Each row was made from one path, in order. Every step used is in the known rows, and no mark comes twice. Write each row's path.
Known rows
tukuz -> deko: [ -7  11  14   0 -10 -11  17   7   7   2 -14 -26  51 -16  26 -19  12  -5
  -2 -12   0 -29 -15 -12  21 -29 -33  -1  15  17  -4  15 -14  -8  -4]
tumo -> zovup -> salenu: [-28  -5   3  54  14   0  -1 -31 -10  -8   9   7   2 -34  -9  -9  17   9
 -20   6  10  -7  -3   9  -8  -8  26  -2 -29 -11 -11 -20  -7  -8 -20]
seliv -> salenu -> zovup: [-71   7  16  13   1  17 -25 -26  13   2 -19 -60  34  -4  -7  -7  19  -8
  -9  -1 -12  26 -11  -8 -36   7 -12 -46   7   4  -9  -6  16   1   6]
nulu -> lizir -> tukuz -> zovup -> salenu -> seliv: [-20  19   6  -8  -8  26 -37  21 -37  40 -46  10  28  14  22  -8  44  31
 -18   3  32  16  20  10  18   8  10 -20   0  26  17 -28  -5 -33  18]
nulu -> lizir -> zovup -> salenu -> seliv -> tukuz: [-47 -29  -7  -7  -6  10 -43   6 -24  34 -15 -21  -6  12  10  -5  45  23
 -35  -7  41  25  -5  21  27  16  -4 -31  17  16  -6 -30  -6 -38   0]
zovup -> lizir: [-27   2   2  11  12  -5 -23  -9 -12  19   5 -10  13 -17 -16 -11  32  -8
  -1 -19  -9   4 -24  10  17 -15 -16  -9  17   1 -38   3  10 -11  12]
tukuz -> tumo -> zovup -> lizir -> nulu: [-34  37  20  20  29  -6 -49 -25 -26  22  -5  24  20 -44 -32  -9  26  -6
  17 -27  22  -7 -37  18  50 -34   9  19  30  20 -41 -27  -3 -31   7]
rudetu -> deko -> tukuz -> tumo -> zovup -> salenu: [-10  36  20  25  27  19  -2  12   1 -33 -52 -19   7 -14  -2 -43  37  24
  29 -10 -19 -57  -7 -68   9 -53  18   9  11   7  -3 -42  -6 -31  25]
nulu -> lizir -> zovup: [-11 -17 -14  -6   0   5 -48   4 -49  34 -26   8  -5   1   4  17   7  11
   1  13  45  15  -6  27  34  24 -20 -12   9   2   7 -20  -4 -22  -1]
seliv -> salenu -> rudetu: [-80 -16  14  -9  21  11  13 -20  21  -2 -28 -60  30 -13  21 -26  -7   5
  10 -12   7  20   2   2 -41  15   8 -58  -6  19 -16   5  -1   0  11]
tukuz -> rudetu: [  1 -25 -10  -4 -11   4  18 -19  -2 -21   4   2  38 -30  18   4   3  -1
   1  24  -9  17  11   4 -21 -14  -3 -11 -25  13   2 -19 -13   2  20]
tukuz -> zovup -> lizir -> nulu: [ -7 -13  24  32   6 -34 -42  11 -26  -8 -15  -3  50 -31   1   6  31 -27
 -26 -16  10  -2 -24  19  20 -23   2   0   4   7 -29 -48  -9  11  25]
zovup -> salenu -> rudetu -> deko: [-48  -1   5  39  24  22  30 -12  17  -9 -25 -55  22   4  27 -46  19   8
 -25   8   3 -39   4 -30 -21 -21   4 -37 -32  -1 -13 -23  13 -26  32]
nulu -> lizir -> zovup -> salenu -> rudetu: [-48 -20 -12  12  16  14 -36  -9 -45  34 -24 -17  10  -3  16  -4  16  17
 -15  14  61   3  -6  22  15  20 -11 -37 -12   4  -6 -35   0 -35  14]
zovup -> lizir -> tukuz -> deko -> rudetu: [-73  -4   2 -17  -3 -11 -14   2 -41   8   0 -49  61 -26  14 -37  46  12
  29 -33   8  -1 -38   8  11 -31 -36 -13  23  22 -29  22  -3 -35  24]
tumo -> zovup -> salenu -> seliv -> tukuz -> rudetu -> deko: [-47 -33   2  31  -8   7  24  -9  18 -30  -7 -20  16 -34   4 -32  54  15
 -50  -3 -16  15   8 -10  -4 -25  27 -22 -27  14  -4 -32 -13 -21 -15]
nulu -> lizir: [  9   5 -11 -14  -2  17 -23   4 -28  46 -26  27 -11  16   8   0  16  14
  14  13  31  -3  18   9  27  17 -13 -12  17  -4  -1   6   2 -25 -20]
subu -> tukuz -> rudetu -> deko: [-29 -33 -15  -4 -13  -3  38   4 -24 -44 -33 -27  23 -15  -6 -26   6  26
  17  42 -33  -8  16 -22  -1 -48  10  -8   2  -5  18 -45  -8  -4  48]
rudetu -> deko -> tukuz: [  2   1   9   5   4  14  17  44   6 -46 -50 -31  -2   6   9 -35  16  17
  32  -4 -24 -41   2 -58   0 -32  -3   0  13  -4   9 -17  -5 -12  15]
subu -> rudetu -> deko -> tukuz -> tumo -> zovup: [-34   7  13  -8  37   3  16  14 -16 -53 -47 -30  34 -25 -28 -41  37  -2
  54  -3 -24 -20   4 -30 -29 -58 -10  13   7   8   1 -61 -20  -2  35]
tukuz -> tumo: [  5  56  17 -20  23  10 -30 -19  -1  25 -11  13  11  -4 -12  -2  15   2
  16 -15   2 -15 -10 -19  22 -25   8  19  23  30  -9 -21   1 -19  25]
zovup -> salenu: [-14  16  10  40  12   7  -2 -29  10   4  12 -24   1   7  11 -13  13   7
 -25   3  -4 -29  -1  -5 -14 -10   6 -11 -13  -8 -18 -10   7 -11  14]
deko -> tukuz -> pelap: [  5  -6   1 -35   8 -11  -5  24 -10 -64 -13  -7  35 -25   4  -3   9  20
  13 -13  46  -7   2 -15 -22 -25  43 -20   0  15 -17 -40 -28  -6  49]
nulu -> lizir -> tukuz -> zovup -> salenu: [-14  10   3   1   2  11 -41   3 -51  39 -33  15  34  13  22  -7  28  30
   5  14  33   2  23  11   4   4   5 -13   1  11  11 -25   0 -33  23]
salenu -> rudetu -> deko -> tukuz -> zovup -> lizir -> nulu: [-59 -26  12   7  22  -1   9  52 -14 -48 -62 -47  58 -32  15 -50  25  -1
  14 -13  22 -23 -16 -33  -2 -32   8 -36  -7  16 -16 -52 -12 -18  41]
rudetu -> deko -> tukuz -> zovup: [ 14  -4  19   8   7  -1   5  50  -3 -57 -65 -24  21  -7  14 -27  32  10
  14   1 -26 -38   7 -66  -8 -41  12   2  -4   4  19 -52 -16   2  30]
lizir -> zovup -> salenu -> rudetu -> deko -> tukuz: [-71 -28   1  34  24   5  -9  11 -18 -43 -29 -72  23 -22  12 -23   8  14
 -15  -2  27 -11 -29 -17 -14 -16   6 -30 -28   8  -2 -61  -8 -18  53]
rudetu -> deko -> tukuz -> tumo: [  6  36  20  -5  19  19   0  32   4 -31 -58 -22   6   3   1 -35  26  20
  43 -13 -23 -51  -5 -70  12 -48   4  11  27  13   5 -29  -4 -24  32]
subu -> rudetu: [-29  -8   0 -15  20 -10  18  -8 -11 -22  -5 -26  30  -7 -20 -15  13 -19
  21   7 -14  11   8  19 -44 -20 -25   3  -3  -1  -4 -30 -12  17  23]
tumo -> tukuz -> zovup -> lizir -> nulu: [-54   1  -1  32   5 -42 -43  24 -48  -3  -2  -2  37 -42  10 -22  -1  12
 -35  -7   3 -11   1  19   5 -36  29  -6  21   8  -5 -32 -16   4  -8]

Which path is each row?
[-61 -17   2  45  27  13  19   2  -8 -38 -26 -22  24 -45   0 -41  23  22
  -1   4  21 -19  -2 -27 -21 -21  36 -27 -38   1  -9 -40 -16 -23  -1]
tumo -> zovup -> salenu -> rudetu -> deko -> tukuz
[-31 -40  -3 -40 -33  10  31  35  36 -26 -16 -36  16  -2  18 -33  56  10
 -43 -20 -28  41  14 -18   5 -14  10 -28   7  43   7 -18 -11 -18   2]
salenu -> seliv -> tukuz -> rudetu -> deko
[-40 -10 -26  16 -12  -5  19   7 -22 -23 -11 -16  25 -33  34 -40 -17  29
 -17  24 -30 -18  36 -14 -18 -44  15 -13  -3   5  26  -7 -10  -8  -2]
tumo -> tukuz -> rudetu -> deko
[-20 -10  -6  20   8  10 -48 -15 -42  36 -19  -7  -6   6  11  10  19  15
 -14  16  44  -2  -7  23  24  16 -18 -18   1  -5  -5 -28   1 -29   7]
nulu -> lizir -> zovup -> salenu
[  4  17  26  22   4   6 -14  11  11 -11 -35 -15  32 -10  18   3  52  -5
 -72  -7 -12  -1   3 -15  -5 -14  32 -14 -35  26   5 -65 -17  13  25]
tukuz -> zovup -> salenu -> seliv
[ -9 -18   0 -22  -1   6   6  24 -12 -58  -9  -6  41 -37   7 -11   8  25
  43   8   7   4   3 -29 -33 -23  18 -13  -2  19   0 -36 -39  -6  23]
deko -> tukuz -> rudetu
[-38  -1   0   3   7  21 -18  15 -45  29 -57  -9  47  12  35 -31  35  29
   4  17  35  -8  28 -10   1  -5   3 -31 -14  15  15 -33   6 -43  36]
nulu -> lizir -> tukuz -> zovup -> salenu -> rudetu -> deko
[-78  11  27 -16  34  25   9  -2  21 -20 -63 -74  34 -13  20 -51  11  18
  40 -21  -6 -14  -1 -46 -31 -20  12 -49  15  31 -14 -19  -2 -20  35]
seliv -> salenu -> rudetu -> deko -> tukuz -> tumo
[-39 -21   4 -47 -26   4  10  41  34  -6   0 -23  -1   8  -1 -22  49  13
 -43 -38  -8  48   3  -3  11   3  21 -23  22  39   0  -7 -13 -15 -16]
salenu -> seliv -> tukuz
[-30   6  -5  10   1 -32 -23  23 -35  -9 -10   7  30 -34  18 -16 -10  24
 -37   6  -6  -5  28  -5 -19 -26  45  -5  -2  14  29 -36 -25  14 -11]
tumo -> tukuz -> zovup
[-69   0  13  24  36   9 -25   0 -19 -31 -33 -64  30 -24   7 -25  18  16
  -6  -8  28 -20 -36 -26  -4 -28   8 -20 -17  24  -5 -71  -9 -27  67]
lizir -> zovup -> salenu -> rudetu -> deko -> tukuz -> tumo
[-31   8  17  21   3  -8 -22  -1 -29  -9  -9 -14  55  -1  18 -10  18  20
 -10   0   4   6   6   2 -26 -18  23   0 -23  19  15 -36  -3  -6  54]
lizir -> tukuz -> zovup -> salenu
[-109   10   15   18    3   13  -44  -28   -8   16  -16  -69   57  -10
  -15  -18   33   -1    5  -18  -14   41  -26    6  -28   -2  -20  -50
   21   10  -25    3   26  -14   28]
seliv -> salenu -> zovup -> lizir -> tukuz
[-34  19  17   9  -5   7 -16  14 -18  -8 -23 -17  50  -2  17 -11  33  22
 -33 -11  -1  19   2   2 -14 -14  27  -7 -23  34  19 -41  -8  -7  50]
lizir -> tukuz -> zovup -> salenu -> seliv
[-27  14  -3 -20 -15  15 -16  14 -43  49 -29   3  45  11  28 -22  14  32
  35   3  37  -6   9  12  33  -2 -34 -11  33  17   8  24  -3 -47   0]
nulu -> lizir -> tukuz -> deko
[-42 -26  13 -38 -16 -13 -13  44  18  -5 -14 -21  27 -11  -5 -18  78  -1
 -61 -46 -13  52  -4  -6  14  -8  27 -25  16  48  -9 -38 -17  -5   1]
salenu -> seliv -> tukuz -> zovup -> lizir
[-56   1   2  24  24  17  15 -19   9   0   1 -41  27  -6  18 -30   9   9
 -22   4  24 -19  -1 -10 -30  -7  14 -38 -32   8 -20 -22   3 -23  25]
zovup -> salenu -> rudetu
[-27 -11   4 -35 -13 -10  18  11 -19 -19  -8 -54  41 -26  41 -28  34  -2
  15 -16  13 -35 -21 -24   0 -22 -37 -13   2  17  -8  12 -27 -15 -16]
tukuz -> deko -> rudetu
[-56  40  11  -8  19   3 -48 -17 -33  36   0  -7  40 -12 -19 -22  33  13
  31 -35   1  10 -29  13  22 -35  -8   7  35  31 -32   0  14 -37  53]
zovup -> lizir -> tukuz -> tumo
[-42  -7   5  28   2   9 -26  -2  -5 -10 -12 -48  -3 -10   3  10  21   3
 -61 -11  11  19 -35  20  14   3   1 -15 -20  16   2 -44  -8  -4  29]
lizir -> zovup -> salenu -> seliv
[-56 -18  -6 -43 -11 -21  25  19 -41 -35 -19 -57  31 -22   4 -34  23  29
  28   8   3 -29 -16 -22   5 -38  -6 -11  23   5   5 -24 -29 -12  11]
subu -> tukuz -> deko -> rudetu
[-23 -54  14 -29  -8 -48 -13  18   2 -24  19  -9  39  -8   4 -13  42   4
 -24 -18  -2  32  18 -18 -25 -16  31 -10   8  26  -1 -43 -15  -2   8]
seliv -> tukuz -> zovup
[-66   6  -6  28  17 -22 -14  13 -30  -8 -10 -21  47 -38  28 -36  -1  28
 -54  10  11 -17  27 -13 -37 -30  55 -31 -20  18  15 -51 -20  -1   4]
tumo -> tukuz -> zovup -> salenu -> rudetu
[-52  30  16  19  39  29  12  -2  12 -16 -37 -51  31  -4  18 -54  30  22
   6  -7   8 -51  -4 -58 -19 -39  20 -31 -12  18 -17 -45   1 -40  49]
zovup -> salenu -> rudetu -> deko -> tukuz -> tumo
[-39 -16  10  10 -15  16  27   2  43 -18  -5 -54  14   5  25 -40  62  15
 -59 -11 -29   0  10 -24 -11 -25  11 -33  -8  23 -10 -24  -2 -27  15]
zovup -> salenu -> seliv -> tukuz -> rudetu -> deko
[ -7  48  20 -34  25  10 -29  23 -11 -21 -25   2  19 -18 -17 -14  17  29
  57 -22  14 -21 -14 -46  -1 -31  26  10  36  32  -8 -39 -28 -23  26]
deko -> tukuz -> tumo
[ 10 -28  -9  10 -12  11  35  -8   5 -32 -25 -18  31 -17  30 -16  12  -6
  -2  29 -34 -10  17 -22  -8 -32 -16  -8 -25   3   9 -17   1  -4  28]
tukuz -> rudetu -> deko
[-44  -2  13   0  -9  12   5   5  37  -1  12 -40  -3  15   9 -30  52  18
 -58 -27 -10  10  -1  -9  -6  -7  23 -29   5  23 -15 -16  -6 -24   1]
zovup -> salenu -> seliv -> tukuz
[-70 -27   7   0  -8  -5  15   3   0 -21   6 -39  20 -43  13 -36  65  16
 -39 -23  11   6 -13  -7  -3 -15  21 -25 -15  23 -13 -18 -30 -27 -42]
tumo -> zovup -> salenu -> seliv -> tukuz -> deko -> rudetu
